Each row was made from one path, in order. Every step used is in the known rows, and no mark comes twice. Write each row's path.
In the rows, 128 means zero.
Known rows
w > a > d > h > u: [112 103  95 160 121 137 116 109 155 124 124 136 154 141  73 117 169 114
 151 119 196 173 133  82 113 183 133 182  80  91 171 147 112  86 148 172
 104  88 122 189 158]
a > d > h: [131 132  97 134 106 156 123 124 152 138 108 131 140 127  71 112 142 135
 149 129 145 156 123  96 147 150 115 167 101 107 158 125 133 108 144 154
 112 117 131 143 124]
v > f > l > d: [140 142 103 104 100 154 121 154 167 128 124 166 116 175 140  93  95 141
 150 148 113 129 153 124 126 118 133 125 158  60 146 129  99 124 130 165
 114 114 142 163 110]
s > m: [110 141 129 128 130 134 103 151 131 129 143 130 105 116 135 140 108 145
 126 134 124 145 133 140 121 126 129 108 130 143 118 136 106 139 121 142
 118 104 116 110 118]
l > d > a > w: [120 129  89 136 132 112 108 146 155 122 122 146 157 134 132  95 165 144
 144 150 155 153 107 135 134 122 128 152 133 120 144 110 130 139 122 166
 109 100 180 160  78]
v > f > s: [149 128 112  96 113 131 143 130 133 104 132 159  97 123 138 118 114 100
 118 121 123 102 139 117 117 131 118 135 132  94 139 125  87 133 158 115
 112 120 110 149  93]
x > w: [120 130 118 109 112 100 119 118 143 116 118 116 135 111 124 104 122 126
 112 103 141 135 103 154 146 133 110 116 107 110 144 138 102 128 122 156
 129 112 142 128 134]
x > w > a > d: [ 92 126  79 164 103  87 120 120 139 129 126 110 164 109  95  92 141 126
 126 116 181 191  94 138 139 174 120 152  80  94 155 128  92  96 132 181
 117  95 156 145 156]
b > v > f: [145 143  98 135 132 133 130 150 129 131  94 162 113 128 117 141 111 130
 138 146 156  77 122  93 140 122 122 165 130 130 143 103 111 110 143 108
 115 136 116 145 108]
b > v > u > h > d > l: [136 100 107 119 105  99  65 126 148 158 108 151 149 113  71 117 143 123
 146  99 181  95 127  50 129 134 162 123  93 115 132 107  88  92 165 112
 110 190  99 220 103]
a > d > l > f > v: [139 121  85 150  63 145 126 115 201 147 144 158 142 145  80  92 137 169
 124 140 165 183 123  92 142 156 149 134 132  84 126 141  73  82 157 158
 143 112 127 195  92]
u > h > d: [133 120 123 109 121 126  98 125 142 120 139 135 123 120 102 134 136 117
 129  84 137 117 148 106 115 159 157 122 106 107 147 118 117  95 160 122
  89 165 122 164 147]
v > u > h > d > l: [125 105 115  99  89 115  61 111 145 152 131 151 146 126  85 110 137 116
 139  89 150 106 145  77 103 140 157 102  82  91 131 135  96 107 170 117
 110 169 105 203 111]
b > v > u > h > d > l > f > s: [156 106  98 106  83  88  77 109 176 142 122 182 134 108  79 112 147 115
 125  81 194  98 133  54 106 140 168 122 107  73 135 108  44  77 187 108
 129 186 108 251  75]
s > f > v: [117 122 153 107 115 132 110 153 154 112 147 136  86 123 119 115 103 144
 133 126 131 163 140 136 139 142 146 124 121 129 101 132  97 117 135 124
 111 142 112 129 134]
v > u: [119 136 138 126 108 123 104 128 114 130 116 143 140 140 129 115 123 128
 144 145 129 113 139 119 120 112 136 109  95 119 107 141 125 137 127 110
 134 143 121 144 127]
d > h: [139 131 122 113 141 150 123 115 140 128 109 140 125 124  96 120 134 132
 133 117 134 129 124 113 144 129 112 144 105 122 151 127 138 115 143 132
 121 117 126 134 118]
b > v > u > h: [128 133 127 131 131 109  82 139 124 130 107 165 131 113  98 134 128 120
 170 134 158  78 133  83 133 116 153 136  90 121  88  85 120 110 150  89
 125 192 102 163 136]
m > s > f > l > d > a: [ 86 141 119  99 103  92 106 181 179 122 161 141 103 109 121  75  97 141
 151 113  99 196 110 127 117  94 133 119 132  66 133 122  83 134 129 190
 115 136 158 162  87]
l > d > a > w > x: [106 108 100 141 121  81 108 128 166 131 109 136 171 113 133  70 160 138
 161 130 167 171 128 153 117 129 137 163 117 109 146 143 110 127 123 173
  93 105 178 170 100]
b > v > f > s > g: [143 134  85 112 136 132 150 173 133 121 133 183  86 121 137 130 100 110
 106 126 154 106 122 121 117 138 120 152 141 120 131  85  83 127 153 118
 119 137 109 146 104]
b > v > u > h > d: [136 124 127 124 116 104  70 137 128 137 109 145 133 117  86 132 146 115
 155 109 171  88 144  68 129 137 170 132  83 119 130 107 106  90 155  99
 100 204 106 191 143]
g > s > m: [ 92 135 128 126 124 133 102 154 156 135 141 141 118  86 144 135 105 149
 123 105 149 140 135 154  98 126 136 108 142 155  87 138 122 158 125 161
 131 108 140 119 121]
h > u: [130 107 143 129 115 131 117 121 142 112 140 124 125 143 136 139 148 111
 138 117 151 110 145 116 112 143 134 122 134 118 131 154 125 129 126 136
 119 119 115 165 145]
h > d > l > f > v > u: [139 114 126 121  62 122  86 107 178 147 131 165 144 160  88  87 132 161
 114 111 167 151 146  84 126 140 178  99 103  82 137 178  56  71 163 137
 134 137 125 235  93]
g > s: [113 124 125 121 124 126 131 133 156 134 127 135 145  96 135 119 122 131
 124 105 153 124 128 136 105 129 138 123 141 139 101 132 147 147 128 141
 135 127 157 131 131]
v > f > l > d > a > w: [136 124  73 117 115 136 116 154 177 112 118 179 140 151 130  66 135 147
 159 140 132 135 125 121 137 110 120 156 157  70 165 111 109 129 131 171
  93  80 158 176  51]
x > w > a > d > h > u: [102 106  86 144 101 108 112 101 167 113 124 118 158 121  73  95 166 120
 136  92 211 178 107 108 133 194 108 170  64  79 188 154  89  83 146 195
 104  78 141 188 159]
h > d: [132 115 132 122 112 123 112 126 134 134 131 110 133 134 117 126 137 123
 116 100 145 137 135 116 131 154 146 129 123 121 163 149 111 106 132 141
 106 138 140 162 134]
f > l > d > h > u: [141 111 131  95 103 153 107 123 187 120 130 139 128 169 119  99 138 134
 161 109 144 147 157 114 131 136 132 124 145  62 160 152 102 115 127 191
 117 115 130 208 127]
h > d > l > f > v: [147 111 114 121  79 124 110 107 195 143 140 151 130 148  94 100 136 158
  93  98 166 165 137  96 139 159 165 114 138  86 157 165  59  66 162 152
 128 127 128 222  93]
w > a > d > l > f: [113 121  45 182  98 108 119 105 174 163 131 151 174 131  80  98 144 155
 122 131 191 188 109  83 103 169 134 161 108  76 152 127  83  74 153 163
 139  88 149 183 103]
f > v > u > h > d > a > w > x: [110  84 134 119  93  84  76 106 160 103 126 158 153 107  84  61 176 133
 175  93 172 155 162 112 130 147 197 143  61  99 124 152  85  76 167 118
  69 153 113 223 117]
m > s > f > l > d > h: [102 157 131  72 100 133 106 169 183 130 140 134 103 137 101  71  93 144
 163  96  97 190 117 128 135 102 117 131 123  57 132 122  90 128 129 183
 128 134 141 149 110]

Write each row's path
[114 131 134 113 121 123 113 147 126 111 158 130  84 103 142 132 120 122
 122 114 120 155 139 150 116 133 135 103 143 130 116 129  77 141 142 153
 121 112 105 132  98]
f > s > m
[115 131 129  98 101 129  95 162 173 136 142 129 104 144 136  88  91 147
 161 123 117 174 135 141 118 124 139 113 153  84 120 122  90 138 104 178
 114 138 146 147 122]
s > f > l > d
[109 128  86 162 136 134 127 118 142 138 114 129 155 123  70 103 152 130
 144 124 172 187 118  91 134 170 131 183  76 108 164 120 119  83 154 163
 108 100 137 149 141]
w > a > d > h
[140 120  80 106 107 125 141 136 176 148 160 176 113 124 125 100 110 132
  81  99 150 161 112 133  88 143 113 109 148  87 129 124  64 127 155 141
 155 105 131 171  76]
d > l > f > s > g
[134 130 130 108 119 150 104 128 173 126 118 143 133 166 120 128 143 119
 146 128 162 129 150 106 120 144 128 136 115  90 158 156 117 126 137 175
 116 121 149 187 136]
l > d > h > u
[119 131 158 122 102 138 104 129 127 112 129 152 123 147 120 103 128 143
 151 146 123 139 153 117 147 119 169 104  95 121  85 143 104 109 142 118
 134 151 110 162 134]
f > v > u
[130 127  89 132  55 143  77 118 196 140 143 192 150 150  54  87 130 156
 160 138 164 140 151  71 126 145 168 120  87  60  92 118  75  77 183 123
 138 145 109 212 103]
a > d > l > f > v > u > h
[144 113  71 128  60 117 128 110 182 146 145 152 146 121  98  93 149 133
 115 116 163 166 118  95 112 156 127 138 147  64 148 127  65 107 163 156
 140 111 131 193  65]
a > d > l > f > s
[ 98 127 131 106 118 118 106 149 166 136 133 135 120  85 134 115  96 137
 131  92 154 134 125 147  85 129 126 128 132 136  91 135 134 164 126 136
 118 137 154 115 132]
g > s > f
[141 129 122 103 116 155 119 128 171 136 118 143 128 153 108  88 120 147
 154 124 127 167 139 121 150 120 126 126 145  76 151 124 111 114 131 186
 127 119 144 170 113]
f > l > d > h
[131 127 128 117 106 129 122 137 162 139 140 129 129 159 140  93 116 147
 150 133 110 161 137 136 137 119 147 114 162  81 130 127 106 122 116 178
 131 131 147 164 115]
f > l > d
[115 110 113 118 123  98  67 125 134 119 134 158 141 109  83 122 144 108
 137 103 148 111 156  77 109 130 167 113  65  99 147 134 110 101 168 119
  88 172 131 195 113]
v > u > h > d > a
[ 95 127 108 144 134  80 124 113 127 112 125 115 150 108 120 100 127 120
 110 100 164 167  98 151 138 154 122 133  81 109 151 136  86 104 131 159
 130  97 157 137 149]
x > w > a
[101 139 144  71  88 130  97 160 200 111 152 139 101 148 112  83 110 132
 171  83 122 175 130 121 110 110 120 124 125  44 144 152  85 121 131 188
 116 123 127 186 122]
m > s > f > l > d > h > u
[ 90 150 159 100 101 120 123 170 157 106 161 129  84 122 114 101 106 137
 141 110 108 180 119 135 144 118 141 120 111 116  88 132  94 114 142 130
 126 143 107 129 129]
m > s > f > v
[138 129  62 149  71 132 119 116 183 165 125 153 165 136  82 106 135 155
 121 131 167 154 110  90 110 150 123 145 136  87 152 132  94 102 144 152
 138 103 144 172  87]
a > d > l > f
[ 99 119  88 177 121 115 127 128 130 136 134 124 158 129  98 114 150 125
 145 137 165 188 121 111 116 170 148 165 101 111 139 122 115  94 137 155
 113 104 139 142 152]
w > a > d
[142 126  96 105  80 115  60 107 175 150 126 177 155 142  80  99 126 136
 126  93 163 107 144  75  89 135 159 105  89  65 140 142  79  86 173 109
 122 155 123 221 101]
v > u > h > d > l > f
[128 101 103 115 140 103  99 125 148 115 143 146 128 103  89 137 149 112
 116  87 152 126 140  88 119 151 158 134  98 103 167 121 117  99 172 137
  84 154 136 179 115]
u > h > d > a
[130 106  96 140 134  89  67 131 134 116 103 166 150  97  83 105 185 126
 163 103 197  97 116  69 136 129 168 166  83 128 148  88 115  89 160 108
  73 168 121 211  85]
b > v > u > h > d > a > w
[104 114  63 164  73  91 113 106 202 133 134 146 161 128  70  67 137 166
 108 112 204 218  96 111 152 184 139 139  88  68 152 145  37  46 160 193
 143  81 153 203 112]
x > w > a > d > l > f > v
[136 137  96 111 116 129 148 148 158 121 162 173 104 133 140 112 105 127
  91 110 135 150 123 148  83 144 127 121 143  90 129 115  84 126 139 128
 142 122 139 141 111]
l > f > s > g
[158 105  96 102  79 102 116 100 179 143 143 145 134 123 114 109 144 124
  86  74 169 151 125 102 106 156 140 115 153  68 174 152  48  91 166 150
 132 123 133 219  68]
h > d > l > f > s
[125  96 141  99  84 127  63 112 162 136 145 160 128 137  72 100 144 127
 140  96 150 133 157  81 138 147 182  94  79  99 112 140  75  86 179 125
 111 171  86 224 115]
f > v > u > h > d > l
[ 99 100  72 177 111 111 117 112 151 163 131 131 167 118  79 100 155 129
 131 124 175 193 103  92 120 170 130 158 105 108 142 124  96  96 146 170
 126  98 132 170 116]
w > a > d > l
[161 125 104 105 103 160 110 144 193 124  98 178 115 168 103 113 125 136
 171 130 170  93 148  73 145 128 126 165 149  63 176 134  84  99 144 174
 105 121 121 227 107]
b > v > f > l > d > h > u
[122 105  81 145  80 131 117 122 161 168 128 126 156 125  87 106 145 134
 130 130 150 160 112 100 133 151 121 143 127 111 140 124 109 120 143 158
 128 117 118 164  98]
a > d > l
[133 149 116 115 108 124 119 136 156 108 155 154  86 115 141 126 113 141
 109 116 137 148 140 140  95 130 136 106 146 101 124 140  60 119 146 146
 140 104 126 144  88]
l > f > s > m
[117  85 106 137 113  74 112 105 152 125 114 119 166  94 112  82 176 130
 142  83 177 167 122 137 116 151 146 170 110 120 178 163 103  98 135 147
  70 109 149 190 103]
h > d > a > w > x
[100 120 148 103 105 130 110 154 178 115 147 147 102  95 124 109 103 151
 137 100 155 159 141 142 116 141 151 120 133 139  70 137 113 139 135 137
 120 144 137 138 136]
g > s > f > v
[135 119  87  87  76 115  82 128 178 141 167 197 127 136  96  93 116 115
 102  71 157 136 144 101  64 150 156  90  97  52 131 123  51 105 184 116
 128 158 119 219  90]
v > u > h > d > l > f > s > g
[116  87 107 140 112  54  68 118 145 131  90 157 168  78  76  79 185 122
 181  89 204 121 136  89 121 135 176 176  70 116 142 113  94  82 158 107
  69 170 124 223 112]
b > v > u > h > d > a > w > x
[ 93 124  45 151  68  77  98 115 188 134 143 145 134  86  96  74 131 145
  96  86 197 223  88 128 107 177 117 123 103  61 158 138   4  88 157 213
 130  57 145 186  78]
x > w > a > d > l > f > s > m
[149 116 102  88  71  96  74  96 169 135 143 181 138 122  91  99 136 112
 119  72 161 115 153  81  81 140 162  98 100  47 139 139  49  90 185 116
 128 165 120 238  83]
v > u > h > d > l > f > s
[131 127  95 112  93 116 111 127 174 138 155 164  98 106 127 114 114 146
  97 104 147 157 126 126 105 131 124  99 159  93 131 144  39 124 155 157
 146  95 113 171  55]
d > l > f > s > m
[152 136 114 117 107 114 143 115 155 107 140 155 119 122 136 115 130 122
 108 113 141 136 137 127 105 129 132 127 146  86 132 133  77 111 148 124
 143 125 141 156  99]
l > f > s
[112 109 102 113 118 111  92 164 183 119 138 144 121 120 130  63 138 162
 162 122 142 182 109 140 128 114 127 150 155  91 141 106 100 141 105 179
  92 107 159 163  63]
s > f > l > d > a > w
[119 108 136  98 107 125 111 139 148 121 142 127  95 116 124  94 101 152
 151 102 110 152 133 133 122 125 129 122 149  98 126 121  99 129 114 137
 113 131 106 131 119]
s > f > l
[110 122  74 164  78 118  80 109 183 136 145 196 162 143  47  79 141 156
 157 139 192 180 146  60 109 166 177 131  64  64  93 115  58  52 192 132
 133 131 118 220 122]
w > a > d > l > f > v > u > h
[146 141 128 136 111 139 136 126 168 110 141 164 119 153 118 116 123 159
 116 138 143 149 147 120 135 138 155 124 136 101 115 140  89  86 143 127
 143 123 136 159 122]
l > f > v
[151 108 103 111  89 134  93 106 200 128 148 172 123 139  74 112 133 148
 110  86 173 146 149  85 127 160 179 113 118  78 141 139  63  58 184 137
 122 149 116 222 108]
u > h > d > l > f > v
[132 150 116 110 135 151 108 131 158 140 105 141 137 152 110 113 126 134
 139 137 138 143 130 121 135 130 121 134 114 101 154 130 120 125 140 172
 125 127 167 151 119]
l > d > h
[101 121  43 166  80  80 115 100 189 153 122 140 183 115  76  72 136 153
 103 105 199 199  81 110 121 174 110 150  90  60 170 143  52  76 144 189
 140  75 170 185 107]
x > w > a > d > l > f
[134 123 111 118 103 110  76 120 174 102 145 196 126 129  75 110 138 143
 133 112 164 128 170  68 119 141 201 107  73  76 134 146  74  61 189 118
 102 171 135 229 114]
l > f > v > u > h > d > a
